Each row comes from the steps of one walk. Every step used is in the known rows, and no mark comes twice. Write the walk behind each row, first mark first.
Known rows
muma, kibe: [-1.79 -1.45  0.28 -0.02  1.87  0.26  1.15  1.40  0.65  0.74 -0.76 -1.35
 -0.82  0.36 -0.44  1.16 -0.11 -1.92 -1.13  0.26  0.44  1.16  1.75  0.32
 -0.28  0.50 -0.11]
tega, roda, sidot: [-1.73 -2.73  0.60  0.25 -3.41  1.34  1.16  0.47 -0.52 -0.50 -0.98  0.46
 -2.77 -1.06  2.05 -1.43  0.66  1.28 -1.26 -0.19 -1.34  2.93 -2.61  2.23
  2.27  1.41 -0.57]
muma, kibe, sidot, gige, tega: [-4.41 -1.30  3.59 -0.96  1.40 -4.88  4.92  2.07 -1.77 -0.10  1.41 -4.33
 -1.13 -0.14 -0.21  0.87  3.74  0.42 -3.82  3.34 -1.32  5.24  1.40 -0.60
 -1.36  0.83  3.80]
gige, sidot, roda, tega, kibe: [-0.17 -2.36 -0.92  2.40 -4.38 -2.11  2.61 -1.52  2.32  1.27 -0.38  0.64
 -0.16  4.13 -2.44  0.57  0.31 -1.35  0.71 -0.84 -2.12  1.51 -0.65  3.27
 -3.04  3.56  0.25]
kibe, tega, roda, sidot, gige, lufema: [-6.54 -1.25  3.13  0.67 -3.31  1.99  2.36  0.81 -2.56 -1.27  1.49 -3.43
 -1.95  1.87  2.11 -1.28  4.58  3.66 -2.09  2.33 -1.22  2.50 -3.40  0.12
  0.66 -0.96 -2.49]
kibe, muma: [-0.99 -0.27  0.76  0.03  0.74  1.69 -0.55  0.08 -2.41  1.26  0.80  0.55
  1.20 -0.02  1.41 -1.23 -0.93 -0.87 -1.38  0.91 -0.65 -1.03  0.83  0.16
  1.99 -1.52  3.23]
muma, kibe, tega, roda, sidot, gige, lufema: [-8.41 -2.65  3.40  0.68 -1.42  2.36  3.41  2.20 -2.09 -0.35  0.71 -4.78
 -2.74  2.44  1.45 -0.18  4.28  1.88 -3.30  2.72 -0.68  3.69 -1.67  0.34
  0.37 -0.44 -2.57]
roda, tega, kibe, muma: [-0.35 -0.89 -0.59  0.86 -5.22  1.81 -0.59  1.06 -3.22  3.59 -0.10  1.54
  0.89  1.57  0.34 -1.42 -1.30 -1.35 -0.82  0.42  0.17 -1.51 -1.14  2.60
  2.07  0.39  1.90]
lufema, gige: [ 0.11  1.28  0.23 -0.73  0.98  0.13 -0.51  1.12 -2.10  0.53 -0.80 -2.48
  2.38 -0.60 -1.42 -0.42  0.22  2.05 -0.25 -0.22 -0.03  0.14 -0.08 -1.47
  1.57  1.80 -3.14]
tega, kibe, sidot, gige: [-1.03 -1.80  2.46  0.97 -2.41 -4.43  3.57  0.60 -2.17  0.64  3.80 -1.92
  1.21 -1.94 -2.08  0.47  3.03  1.40 -1.57  3.22 -1.65  1.95 -0.70  0.98
  1.47  4.16  2.29]
rumav, lufema, gige, sidot, kibe: [-0.97 -2.20 -1.84  1.81  3.04 -2.93 -0.77  0.72  1.04 -1.59  2.00 -2.79
  1.06  1.53 -4.10  1.15 -0.91 -0.17 -1.30 -0.72 -1.27  1.81  3.62 -1.33
 -0.96  1.66 -4.05]
roda, tega, kibe, sidot: [ 1.79 -0.72  1.34 -0.63 -7.13 -1.43  1.40  0.51 -3.84  1.81 -0.08  0.33
  0.71 -0.23 -1.41  1.31  0.67  0.23 -0.48  1.41 -0.06 -1.13 -2.49  2.96
  2.55  2.58  0.29]
lufema, gige, tega, kibe, muma: [-3.09 -0.46  0.49  0.73 -0.79 -0.33 -0.20  1.35 -1.79  3.30  0.89 -2.86
  1.68 -0.28  0.25 -2.30  1.57  2.36 -1.99 -0.98 -1.55  3.34  1.07  0.09
  2.02  2.23 -0.55]
rumav, lufema, gige, tega: [-2.54 -1.16 -1.03 -0.94 -0.39 -1.07 -1.03  2.55  0.59 -0.43 -0.01 -4.00
 -0.59 -1.11 -1.77 -1.42 -0.28  2.83 -1.08 -0.60  0.69  3.85  1.25 -1.69
 -2.71  0.93 -4.14]
lufema, gige, tega, roda, sidot, kibe, muma: [-3.86 -1.87  3.34  0.90 -0.36  0.03  1.03  1.06 -2.37  1.94 -0.27 -3.13
  0.20  1.94  2.75 -2.59  2.25  3.14 -4.30 -1.30 -3.24  6.23 -0.17 -0.68
  4.39  1.10 -0.87]
tega, roda: [-1.53 -0.76 -0.68  1.88 -1.00  0.03 -0.34 -0.10  0.63  0.12 -1.03  1.43
 -1.81  1.06  1.16 -0.20  0.17  0.91 -0.04 -0.31 -2.54  2.82 -1.85 -0.18
  1.40  1.55 -0.21]
kibe, tega, roda, sidot, gige: [-6.32 -0.30  3.42  1.39 -3.85  1.45  3.62  1.44 -3.69 -1.03  1.49 -2.09
 -1.51  0.28  2.51 -2.13  2.84  1.82 -1.19  3.57 -1.19  2.38 -3.05  0.74
  0.97  0.17 -0.76]
roda, sidot, gige, tega, kibe, muma: [-5.14 -3.70  2.29  0.53 -2.97 -1.21  3.73  1.77 -1.52  1.77  3.68 -2.62
 -1.32 -1.41  1.99 -4.15  3.18  1.25 -3.77  1.41 -0.70  4.83  0.24  2.64
 -0.26  1.07  3.92]
rumav, lufema, gige, sidot: [-1.53 -1.68 -3.12  0.48  1.63 -0.89 -1.21  1.45 -0.33 -2.25  0.88 -2.13
  0.20 -1.29 -3.15 -0.20 -1.42  0.42 -0.61  0.21 -0.44  0.75  2.34 -0.12
 -1.63  1.26 -3.24]
kibe, tega, roda: [-4.23  1.85  1.56  2.24 -2.56  1.90  0.04 -0.13 -2.01 -0.03 -0.43 -0.05
 -0.92  1.93  2.17  0.32  0.98  1.12  1.02  1.39 -2.01  0.57 -1.98 -0.42
  1.55 -0.57 -2.63]
gige, sidot, roda: [-0.76 -1.85  0.28  1.76  1.55 -2.25  2.51 -2.59  3.08 -1.15  0.33 -0.40
  0.08  2.50 -1.44  0.72  0.46 -0.93  0.14 -0.30 -2.82  1.72  1.23  0.84
 -3.07  1.54  1.41]
lufema, rumav, sidot, gige, tega: [-7.27  1.59 -0.90  0.41  2.29 -4.32  2.86  1.48  0.70 -2.52 -0.73 -3.28
 -2.15  0.99 -2.79 -3.76  4.14  0.37 -3.23  3.95 -0.51  6.91 -0.01 -3.04
 -1.17 -0.10 -1.62]
rumav, tega, kibe: [ 0.39 -1.44 -2.06  0.53 -3.19 -3.29 -1.06 -0.09  2.85  0.01  1.34  1.45
  0.09 -1.65 -1.77 -0.57  0.32 -1.06 -0.66  0.18 -0.57  2.10  0.77  3.39
 -0.82  2.40 -0.26]
lufema, gige, sidot, roda, tega, kibe, muma: [-1.13 -1.53 -0.10  1.87 -2.82 -0.24  1.74 -0.24 -2.25  2.89 -0.49 -1.28
  3.58  3.61 -2.32 -1.12 -0.46 -0.32 -1.02 -0.16 -2.77  0.59 -0.07  1.91
  0.40  3.83  0.29]
gige, lufema: [-0.23 -0.80 -0.26 -0.60  0.72  0.63 -1.37 -0.63  1.02 -0.15  0.11 -1.37
 -0.47  1.70 -0.66  0.97  1.61  1.92 -1.06 -1.21 -0.12  0.07 -0.47 -0.77
 -0.12 -1.08 -1.47]
roda, tega: [ 1.01  1.01 -0.33 -0.92 -3.73  0.93 -0.17  1.05 -2.28  0.78 -2.04  1.01
  0.08  2.16  0.14 -0.23 -0.89 -0.85  0.08  0.31  1.21 -1.50 -1.89  0.61
 -0.48 -1.02  0.04]
sidot, kibe: [ 0.52 -0.41  1.22  1.45  1.44 -2.05  0.30 -0.85  1.43  0.52  1.11 -0.60
  0.93  2.74 -0.83  1.26  0.53 -0.36 -0.66 -0.96 -0.77  1.05  1.35 -1.16
  0.75  0.37 -1.03]
lufema, rumav, tega, roda, sidot, kibe, muma: [-3.48 -3.12  1.09  0.03 -1.33 -2.73 -1.33  0.71 -0.94 -0.64 -0.87  1.99
  1.51  1.08  1.65 -2.44  0.18 -0.99 -5.38  3.06 -3.87  4.69 -0.44  1.75
  6.30 -0.35 -0.60]

Write each row's walk
[-4.74  1.13  2.27  0.44  0.29  1.96  1.49  1.27 -2.06  0.59 -0.24 -2.58
  0.04  1.43  0.50  1.59  0.71 -1.60 -0.07  1.91  1.19 -0.95  1.60 -0.03
 -0.08 -1.46 -2.41] => muma, kibe, tega
[-1.07 -1.52  2.10 -0.02 -3.64 -4.10  1.96 -0.54 -0.23  0.98  1.73 -1.67
 -1.21 -1.51 -0.24  0.91  3.22  2.15 -1.32  0.20 -1.72  3.55 -0.02  1.89
  1.08  2.54  1.00] => gige, tega, kibe, sidot
[-0.70 -1.44 -1.33 -0.65 -0.28  0.36 -1.51  2.38 -0.85 -0.45  0.29 -2.84
  1.10 -1.87 -3.19 -0.78 -2.15  1.58 -0.42  0.43  1.20  0.86  0.89 -1.29
 -0.74  1.93 -4.77] => rumav, lufema, gige
[-1.38 -1.85 -0.07  1.67 -1.52  0.83 -0.32  0.03 -1.03  2.79  2.10  0.62
  0.95 -0.62  0.25 -1.12 -0.51 -0.73 -0.93  0.15 -1.06 -0.03  0.82  1.81
  2.49  1.58  1.80] => tega, kibe, muma
[-0.38 -2.41  1.65  1.35 -5.58  0.92  1.83 -0.45 -0.66  4.10 -0.33  0.46
  1.98  3.37 -0.98 -1.32 -1.40 -0.96 -0.42  0.30 -1.05  0.20 -1.29  2.21
 -0.30  2.68  1.67] => sidot, roda, tega, kibe, muma
[-2.39  0.34  4.77  0.31 -2.49  1.04  2.41 -0.42 -2.50 -0.23  1.63 -2.89
  0.76  1.64  1.39  0.31  1.94  0.07 -0.75  0.90  1.18 -1.00  0.52  0.92
  1.82 -1.59 -3.45] => roda, sidot, kibe, tega
[-3.44 -0.68 -1.16 -1.71  1.48 -5.29 -1.55  1.46  1.21 -2.57  0.31 -0.98
  2.11  1.71 -2.48 -1.45  3.12  1.45 -4.09  4.08 -1.66  3.72 -0.56 -1.12
 -0.19 -1.12 -1.76] => sidot, gige, lufema, rumav, tega
[-0.07 -1.23 -0.83  1.74 -3.48 -2.11  2.29 -0.33  0.15  1.68 -1.33 -1.81
  2.30  3.67 -3.96 -0.03  0.53  0.66  0.52 -1.10 -2.06  1.70 -0.68  1.83
 -1.50  5.20 -2.93] => lufema, gige, sidot, roda, tega, kibe
[-0.22  0.34 -0.20  1.77  4.19 -3.20  0.39 -0.53 -0.24 -0.76  0.86 -2.32
  2.43  2.99 -2.36  1.23  1.59  0.24 -1.20 -1.49 -2.38  1.22  2.66 -1.57
  1.23  1.55 -2.42] => lufema, gige, sidot, kibe
[-2.54  0.12  3.74 -0.93 -0.30 -4.95  3.80  0.63 -2.17 -0.76  2.29 -3.01
 -0.34 -0.48  0.42 -0.33  3.94  2.17 -2.72  2.98 -1.80  4.08 -0.29 -1.11
 -1.06  0.35  3.94] => kibe, sidot, gige, tega
[-0.22 -1.75  1.87 -0.54 -5.48 -2.76  2.13  1.08 -3.39  1.30  1.74 -2.23
  0.69  1.91 -2.65  0.87  3.80  2.58 -2.47  2.26 -0.67  0.84 -3.15  1.18
  0.89  2.18  0.86] => roda, tega, kibe, sidot, gige, lufema
[-0.71 -0.91 -0.88  2.15 -5.62  0.10  3.52 -1.11  2.47  1.42 -1.63 -1.19
 -1.86  2.41 -5.39 -1.67  0.15 -1.83  0.44 -0.02  0.92  2.72 -1.57  1.64
 -2.66  4.54 -2.53] => rumav, sidot, roda, tega, kibe
[-6.27  0.29  1.85  2.19 -0.75  1.97  1.29  1.27 -1.46  0.68 -1.24 -1.17
 -1.74  2.45  1.48  1.52  0.73 -0.69 -0.14  1.62 -1.50  1.78 -0.24 -0.07
  1.37  0.03 -2.75] => muma, kibe, tega, roda
[-3.83  0.49  0.20  2.24  1.35 -1.10 -0.35  0.49 -1.53 -1.91  2.53 -4.11
  1.82  2.38 -2.93  1.53  0.08  0.02 -0.20  0.84 -0.66 -0.35  3.53 -1.67
 -0.75 -0.34 -6.45] => rumav, lufema, gige, sidot, kibe, tega
[ 1.48 -3.08  2.41 -0.13 -4.66 -5.96  2.28 -2.08  2.23  0.15  1.75 -0.48
  2.06 -1.64 -3.59  0.97  0.88  0.02 -1.33  2.15 -2.62  3.07 -0.03  3.69
 -0.50  4.97  1.00] => rumav, tega, kibe, sidot, roda
[-4.20 -3.42  1.35  0.40 -3.64 -2.85  4.36  1.76  0.96  0.54  2.95 -3.28
 -2.71 -1.42  0.69 -2.99  4.21  2.18 -2.32  0.44  0.00  5.95 -0.52  2.52
 -2.18  2.57  0.92] => roda, sidot, gige, tega, kibe
[ 1.44 -1.63  0.44 -0.73 -4.42 -4.96  0.08 -0.61 -0.28 -0.51  2.06  0.70
  1.04 -3.34 -2.12  0.89  1.20 -0.41 -1.70  2.13 -1.36  1.24  0.29  4.11
  1.77  3.02  1.05] => rumav, tega, kibe, sidot
[-1.55  0.37 -1.71 -1.71 -0.32 -3.99 -2.23  0.95  0.64 -2.12 -1.73  1.49
  2.16 -0.33 -1.21 -1.11 -0.03 -0.90 -2.16  3.21 -0.99  1.78  0.09  0.87
  1.49 -0.64 -2.05] => lufema, rumav, tega
[-3.85 -3.00 -1.11  0.68 -1.91 -0.20 -1.44  2.53 -0.42  2.33  2.10 -3.33
  0.37 -1.70 -1.75 -2.50 -0.79  2.20 -2.04 -0.38 -0.33  3.81  2.09  0.20
 -0.11  2.48 -2.54] => rumav, lufema, gige, tega, kibe, muma
[ 0.96 -0.40  1.55 -0.27 -4.00 -0.09  2.02 -0.53  0.35  1.45 -2.28 -0.13
  1.10  4.05 -1.17 -0.15 -1.21 -0.39  0.49  0.22 -0.11  0.44 -2.21  0.41
 -2.73  1.12 -0.22] => sidot, roda, tega
[ 0.68 -0.57 -1.19  0.73 -5.88  0.13  0.14  1.08 -0.86  2.27 -0.66  1.02
 -0.36  1.75 -1.11 -0.15 -0.28 -0.38  0.61 -0.51  0.80 -0.31 -2.00  2.50
 -0.03  1.92 -1.20] => roda, tega, kibe
[-4.30 -0.14 -0.04  0.94  4.31 -0.35 -1.25 -0.99 -0.02 -0.48 -0.33 -2.34
  0.83  3.96 -3.55 -1.05  2.24 -0.73 -4.67  1.61 -1.16  2.33  1.55 -3.24
  4.97 -2.00 -3.53] => gige, lufema, rumav, sidot, kibe, muma
[-2.80 -2.90  2.32  1.51 -2.01 -2.03  1.88 -0.24  2.09  0.11 -0.12 -1.32
 -3.63  2.43  2.67 -0.74  2.88  2.06 -2.45 -2.00 -2.47  7.12 -0.93  0.62
  0.87  0.74 -1.14] => gige, tega, roda, sidot, kibe
[-0.50 -2.61  3.26  0.02 -0.15  1.18  1.37 -0.06 -2.20  1.38  1.93 -1.04
  1.11  0.49  1.83 -1.17  0.13 -1.02 -3.32  0.12 -0.07  0.14  1.38  1.14
  3.50 -1.17  1.63] => roda, sidot, kibe, muma
[-0.45 -0.66  2.09  1.56  2.13 -0.17 -0.16 -0.69 -1.11  1.87  1.82 -0.01
  2.16  2.62  0.54  0.06 -0.54 -1.32 -2.04  0.07 -1.41  0.03  1.96 -1.14
  2.66 -1.10  2.21] => sidot, kibe, muma
[-6.13  2.58  1.26  1.32  2.09 -0.31 -0.19 -1.19 -0.18 -1.97 -0.61 -4.28
  0.28  4.93 -3.87  0.47  4.25  0.43 -2.25  2.29  0.12  1.12  0.56 -3.69
  3.28 -2.38 -8.73] => gige, lufema, rumav, sidot, kibe, tega
[-0.73  1.00 -1.54  0.37  2.95 -1.29  0.05  0.15 -1.65 -1.18 -0.15 -1.74
  1.59  0.19 -1.47  0.08  0.97  0.58 -0.53 -0.61 -1.67  0.26  1.28 -0.36
  0.67  1.13 -1.55] => lufema, gige, sidot
[-0.40  0.78 -0.11  0.55 -3.28  0.85  3.18 -1.08  1.00 -0.19 -2.88 -1.23
 -1.49  3.11 -4.04 -1.93 -0.43 -2.24 -0.15  0.82  1.30  1.66 -1.73 -0.18
 -3.07  1.57 -1.52] => rumav, sidot, roda, tega
[-3.80 -3.08  3.15  1.52 -1.29 -0.32  1.47 -0.22 -0.14  1.38  0.59 -0.73
 -2.44  2.31  4.04 -1.96  1.80  1.12 -4.01 -1.04 -3.16  5.96 -0.13  0.82
  2.92 -0.69  1.96] => gige, tega, roda, sidot, kibe, muma
[-2.99  0.82 -0.69  1.36  2.99 -2.67  0.75 -0.34  1.27 -1.48 -1.22 -1.57
 -0.10  2.32 -4.28 -0.68  1.72 -1.54 -2.26  1.96 -0.34  3.27  1.18 -2.86
  3.15  0.61 -4.92] => lufema, rumav, sidot, kibe
[-5.92 -2.10  3.12  0.88  0.49 -4.64  4.54  2.03 -1.16  0.05  0.47 -2.94
 -2.92  0.77  0.99  0.60  3.92  1.28 -3.88  2.93 -3.89  8.20 -0.49 -0.87
  0.03  2.29  3.50] => muma, kibe, sidot, gige, tega, roda
[-3.76  1.26  2.95  3.56 -1.24 -0.10  0.33 -0.90 -0.70  0.46  0.54 -0.55
 -0.07  4.65  1.27  1.50  1.54  0.83  0.27  0.52 -2.83  1.69 -0.71 -1.53
  2.24 -0.05 -3.50] => sidot, kibe, tega, roda
[-3.96  0.59 -2.30 -0.56  2.11 -0.19 -1.13 -0.35  1.13 -2.30 -2.08 -2.30
 -1.37  1.28 -4.16 -1.18  2.80  0.59 -2.66  1.71  0.40  2.29 -0.60 -2.23
  2.25 -0.97 -5.47] => gige, lufema, rumav, sidot
[ 0.78 -2.23  0.83  1.27 -6.17 -0.71  2.19 -0.50  1.83  2.91 -1.04 -0.10
  0.74  3.51 -2.37 -0.15 -0.53  0.03  1.01 -0.57 -0.46  1.49 -2.01  2.16
 -2.14  3.93 -1.39] => sidot, roda, tega, kibe
[ 1.17 -1.50  4.48 -0.66 -1.46 -2.48  3.58 -2.10 -0.38  0.10  0.39 -1.92
  1.91 -0.07 -1.70  1.59  0.58  1.09 -0.70  1.79 -1.97  1.14 -0.76  0.19
  0.45  2.69  1.25] => kibe, sidot, roda
[-5.09 -0.55  0.51  2.18 -0.18 -3.25  2.05  1.20  1.38 -0.23  0.65 -0.86
 -3.12  2.27  1.77 -1.99  3.25  2.51 -1.72  0.85 -3.61  7.58 -1.73 -1.82
 -2.13  1.18  2.01] => sidot, gige, tega, roda
[ 0.25  0.42  0.07  0.05 -1.25 -1.26  1.87 -0.31 -1.29  0.20 -2.63 -1.89
  2.62  4.32 -2.66 -0.17 -0.18  0.37 -0.06 -0.19 -1.72  0.58 -0.85  0.04
 -2.11  2.26 -1.61] => lufema, gige, sidot, roda, tega
[ 0.22 -0.98 -0.03  0.72 -2.20 -1.27  2.43 -1.50  0.87 -0.24 -1.68  0.58
  0.18  4.78 -1.36  0.39 -0.44 -1.74  0.28 -0.03 -1.61  0.58 -0.67  1.55
 -3.64  0.59  1.37] => gige, sidot, roda, tega
[-0.87 -2.53 -0.71 -0.67 -4.34 -1.17 -0.20  0.39  0.91 -1.88 -0.92  1.82
 -2.20 -2.20  1.29 -2.04  0.22 -0.14 -2.38  0.78 -1.39  3.81 -1.98  3.83
  0.86  0.96  0.31] => rumav, tega, roda, sidot
[-3.34 -2.48  1.00 -0.10 -3.51 -0.09  1.69  0.50  0.76 -0.47 -1.30 -0.68
 -4.51 -0.44  3.45 -1.94  2.46  2.44 -1.97 -1.15 -1.86  5.99 -2.25  1.83
  0.19  0.43 -0.07] => gige, tega, roda, sidot
[ 0.85 -1.57  1.68  0.30 -3.46 -2.39  1.47 -0.53 -1.60  0.94  1.88 -0.63
  0.54 -2.40 -1.41  1.51  1.56  0.96 -0.62  1.16 -1.27  0.28 -0.52  2.26
  3.13  3.48  0.32] => tega, kibe, sidot
